Each row was made from one walk, in order. Every step used is in the known rows, and no mark comes twice. Write each row's walk.
In the rows, 128 means zero.
Known rows:
K, L, F, C, M: [139  27  96 163  85 118 165 172 117 100 104 156 160 146 125  91 101 192
 124  71 111 222 121 170 113 113  89 104 111 144 184 116 136 133]
Q, P, K, L, R, C: [104  96 166 117 158 105 110 134 133 190  99  82  73 210 153 136 121 120
 125 101 132 126 138 145 161  97 149 114 125 106 133 112  12 135]
R, C, M: [156  85 119 135 141 103 123 134 153 145  94 110 125 131 100 131 134 154
 107 104 140 145 145 121 146 106 113  97 147 154 160  73  72 122]
N, M, C: [139 116 121 151 100 115 112 177 113 122 105 115 117 169  77 154 120 167
 145 160 157 102 109 143  94  96 126 100 125 131 145 166 114 106]
Y, T: [111 135 149 155 114 143 108 113 101 140 113 137 120 112 120 129 153 133
 133 170 138 128 159 156 137 131 115 142 139 137 177 129 128 155]
L, R, C, M, N: [109  39 156 149 154 118 119 143 127 208 102 142 105 156 131  86 136 162
 109 101 188 156 154 169 129 131 103 111 137 154 142  78  67 125]
W, L, K: [ 98 128 148 154 126 118 125 147 145 121 153 130 119 124 125 136 121 112
 107 142 150 117 138 138  89 147 136 136 139 123 115 121 137 121]
S, N, M, C, Q: [142 144 132 171  54 112 147 172  86 162  92 125 169 190  90 145 162 141
 145 190 138 121  92 178  96  62 129  99 119 136 125 184 137 123]
W, L, F: [ 96 116 148 182 144 136 135 164 147 108 113 137 126 132 122 101  93 121
 136 126 126 141 152 147  73 122 141 129 111 155 161 121 123 161]
Q, P, K, L: [142 115 164 127 137 129 112 123 118 138 120 100  89 176 138 142 108 118
 118 123 103 155 117 115 181 107 150 115 106  98 135 130  93 143]
K, L, R, C: [ 94  86 130 113 117 102 134 141  97 182  93  94 131 188 140 119 134 137
 140  95 133 143 123 182 113 104 130 118 136 129 134 106  52 119]
P, K, L, R, C: [100  91 142 134 141  99 124 142 125 182  87  77  81 202 137 114 105 135
 133  98 152 133 145 157 134 108 157  99 125 131 122  90  17 133]
S, N, M: [132 100 128 156 116 111 114 135 107 124 104 116 131 148  95 155 163 149
 160 163 142 127 127 153  95 127 123 127 112 112 162 176 155 106]
R, C: [128 124 134 127 152 124 126 144 149 153  88 108 114 134 103 144 133 124
 122 117 133 117 142 128 125 104 131 116 146 145 147 101  82 109]
C, M: [157  90 112 136 116 103 124 120 129 122 130 129 137 125 118 112 132 164
 110 113 138 157 132 122 143 128 110 108 127 136 139 101 121 139]
S, N, M, C: [140 107 130 159  86 111 110 165 110 115 109 112 134 161  77 153 140 158
 154 175 155  96 113 162  89  99 104  91 105 136 152 166 137 105]
P, K, L: [134 112 145 142 124 123 122 126 110 136 109 100 103 161 123 118  94 135
 129 119 125 159 127 122 150 112 153  99 104 124 125 109  96 143]
W, L, R, C: [ 81 106 138 153 151  95 118 139 156 177 103 101  98 173 138 139 129 117
 128 116 150 104 147 154  80 125 153 130 161 130 138 100  32 119]
F, C, M, N, S: [151   7 115 185 112 128 140 126 101 160 104 158 106 172 134  94 105 189
 127  96 164 252 123 159 151 127  84 121 119 156 192 125 137 113]
N, M, C, Q, P: [148 155 139 149  82 122 133 174  98 171  95 132 147 205 111 174 160 132
 134 173 125 120  77 146 134  51 143 121 134 111 136 203 112 126]
L, F, J, T: [112 139 153 138 127 145 159 115 133 121 107 149 101  96 146  72 113 122
 132 127 118 149 143 197  89 121  80 166  80 156 181 157 172 132]
N, M: [134 108 118 147 129 109 121 145 114 138 101 116 121 148  96 162 141 161
 150 147 147 134 125 134  97 125 148 136 128 110 152 174 133 108]
C, Q: [135 167 130 143  93 125 170 131 105 179 111 142 167 151 141 118 153 107
 125 141 112 156 109 140 140  89 154 137 133 132 100 142 131 146]
L, F, U: [106 106 141 123  99 110 133 181 138  86 120 136 134 119  94  93 104 108
 161 100 123 141 195 128 107 127 108 125 108 145 130 152 158 163]
Q, P, K, L, F, U: [118  90 177 123 117 115 115 176 125  96 112 112  98 165 100 106  86  98
 156  91 102 163 183 114 156 104 130 109  83 116 142 160 120 181]
M, C, Q, P: [142 178 147 129  78 143 143 156 110 169 126 142 150 183 140 141 143 103
 112 155 107 117  82 143 157  55 125 118 136 125 106 155 108 144]
L, R: [ 95 114 122 124 121 105 128 130 121 153 140 127 124 157 166 105 134 136
 139 118 152 107 134 156 112 143 122 144 132 119 106 134  98 135]
S, N, M, C, Q, P: [147 150 147 157  66 123 134 165  91 164 100 124 153 199 105 169 183 126
 139 189 119 117  88 168 129  53 120 117 114 117 138 207 137 125]
M, C: [135 135 132 136  99 132 123 161 131 119 135 126 123 144 108 126 107 140
 124 143 143  95 116 134 119 105 107  91 125 147 118 120 110 130]
Q, L, R, C, M, N: [113  44 127 122 157 126 121 143 143 210 108 150 108 143 162  84 171 157
 123  88 185 131 140 158 134 107 108 119 128 135 153  91  74 131]
J, T: [133 164 162 106 119 134 130  87 107 149 125 110 106 115 129  97 143 121
 117 160 126 116 130 156 124 115 100 146 104 130 149 153 155 132]
S, N, M, C, Q, L: [149 149 100 140  52 123 151 171 104 163  97 127 171 176 120 146 195 135
 161 172 139  96  79 161 101  38 129 102 104 123 134 197 149 127]
T, Y: [129 106 116 105 128 154 109 124 128 125 152 100 136 125 136  97 104 109
 127 178 114 128 125 151 103 125 129  98 118 110 137 138  87 121]

Write each row's walk:
[102 149 159 139 151 111 144 140 154 234  90 104  84 217 160 134 145  92
 113 128 138 112 140 141 166  78 166 142 149 115 107 125  15 151]
L, R, C, Q, P, K
[112 162 109 105 118 132 176 173 150 198 103 136 164 132 153 132 193  94
 116 122 142  95 119 144 130  55 148 136 150 131 102 126 112 126]
R, C, Q, L, K
[124 122 110  82 129 182 149 110 150 122 137 125 117  80 185  40 119  99
 140 163  98 117 124 205  69  95  88 144  64 115 190 181 142 128]
Q, L, F, J, T, Y
[ 98 109  97  93 149 113 133 144 159 182 112 114 116 150 175 127 174 127
 142  91 151  73 132 150 119  97 134 135 147 120 132 119  58 119]
Q, L, R, C
[130 135 164 131 169 136 101 121 163 140 130 112  66 156 136 146 109 109
 114 135 130 115 140  93 177 124 143 127 117 106 131 137  88 146]
Q, P, K
[144 123 141 144  84 129 168 136 119 188  96 130 115 208 152 157 122 115
 112 116  84 198  84 138 173  77 160 140 134  87 134 160  92 121]
F, C, Q, P, K, L
[134 163 104 106 125 136 167 148 145 208  81 124 160 147 149 135 190  98
 128 115 114 113 108 133 140  38 159 128 147 131 128 127  94 130]
R, C, Q, L
[103 155  94 102  92 115 171 134 113 203 131 143 166 173 209  98 186 115
 148 121 130 114  98 164 127  78 152 156 130 106  87 165 111 154]
C, Q, L, R
[128  19 115 161 133 162 155 180 161 144 116 197 132 100 153  77 128 176
 122  80 157 182 134 157 114 112  86 132 108 142 194 128 165 131]
Q, L, F, C, M, N
[144 153 117 165  68 111 153 177  87 168  87 131 157 192  95 150 141 148
 142 172 144 126  87 155  98  56 154 108 128 129 121 183 116 123]
N, M, C, Q
[143 145 171 137 132 127 153 138 117 211  69  95 113 206 124 150 137  91
 111 124  98 168 111 130 187  46 175 108 132 120 130 118  48 144]
R, C, Q, P, K, L
[102 131 142 143 106  96 160 143  99 234  70  96 116 222 148 103 129 117
 128 112 138 158 127 173 135  66 180 107 130 134 101 103  19 152]
P, K, L, R, C, Q
[ 92 147 125 137 111 101 168 146 118 225  84 119 147 192 156 116 161 108
 128 123 142 125 125 176 119  85 153 141 158 137 100 121  52 133]
L, R, C, Q
[113 150 115 133 137 150 188 187 148 183  68 146 169 142 152 103 165 107
 144 107 118 121 130 158 117  33 153 125 128 158 151 130 101 158]
R, C, Q, L, F
[133 152  96 126  68 119 154 205 118 164 117 144 165 165 131 143 184 145
 139 166 169  79  89 162  97  47 141 116 125 117 101 196 147 127]
N, M, C, Q, L, K
[109 137 154 136 100 107 152 128  86 213 118 110 118 229 186 107 138 107
 126 128 116 163 100 162 174  83 171 137 114  93  92 154  69 169]
C, Q, P, K, L, R
[102 129 125 125  83 100 170 141  77 229  75 109 163 213 156 106 162 120
 131 108 120 170 101 196 121  70 156 123 143 129 107 119  56 137]
K, L, R, C, Q
[140  51  72 137 120 135 162 171 179 103 123 172 147 112 157  95 134 181
 127  65 133 157 130 139 112 102  91 127 120 135 188 130 143 128]
Q, L, F, C, M
[120 135 168 165 119 146 162 163 103 166  92 130 136 191 150  96 111 103
 132 125  92 187 121 154 165  56 166 120  90 132 134 149 111 191]
C, Q, P, K, L, F
[111 164  94 110  63 125 164 169 112 195 142 144 164 191 195  91 169 122
 141 130 148  77  87 169 115  53 133 122 134 125  82 159  90 157]
M, C, Q, L, R
[ 92 106 131 126 143 104 128 141 141 176 102 109 108 167 140 123 137 132
 129 106 153 101 149 157 110 122 128 130 151 136 122 105  48 117]
L, R, C
[114 140  82 116  75 136 197 166 148 174 132 174 164 131 179 135 179 118
 114 113 133 127  96 148 118  90 127 164 153 101 107 172 163  98]
F, C, Q, L, K
[103 130 143 107  98 111 161 142  85 233  84 117 155 229 167 133 174 107
 127 110  96 162  93 193 151  61 150 145 143 105 120 139  52 139]
K, L, R, C, Q, P
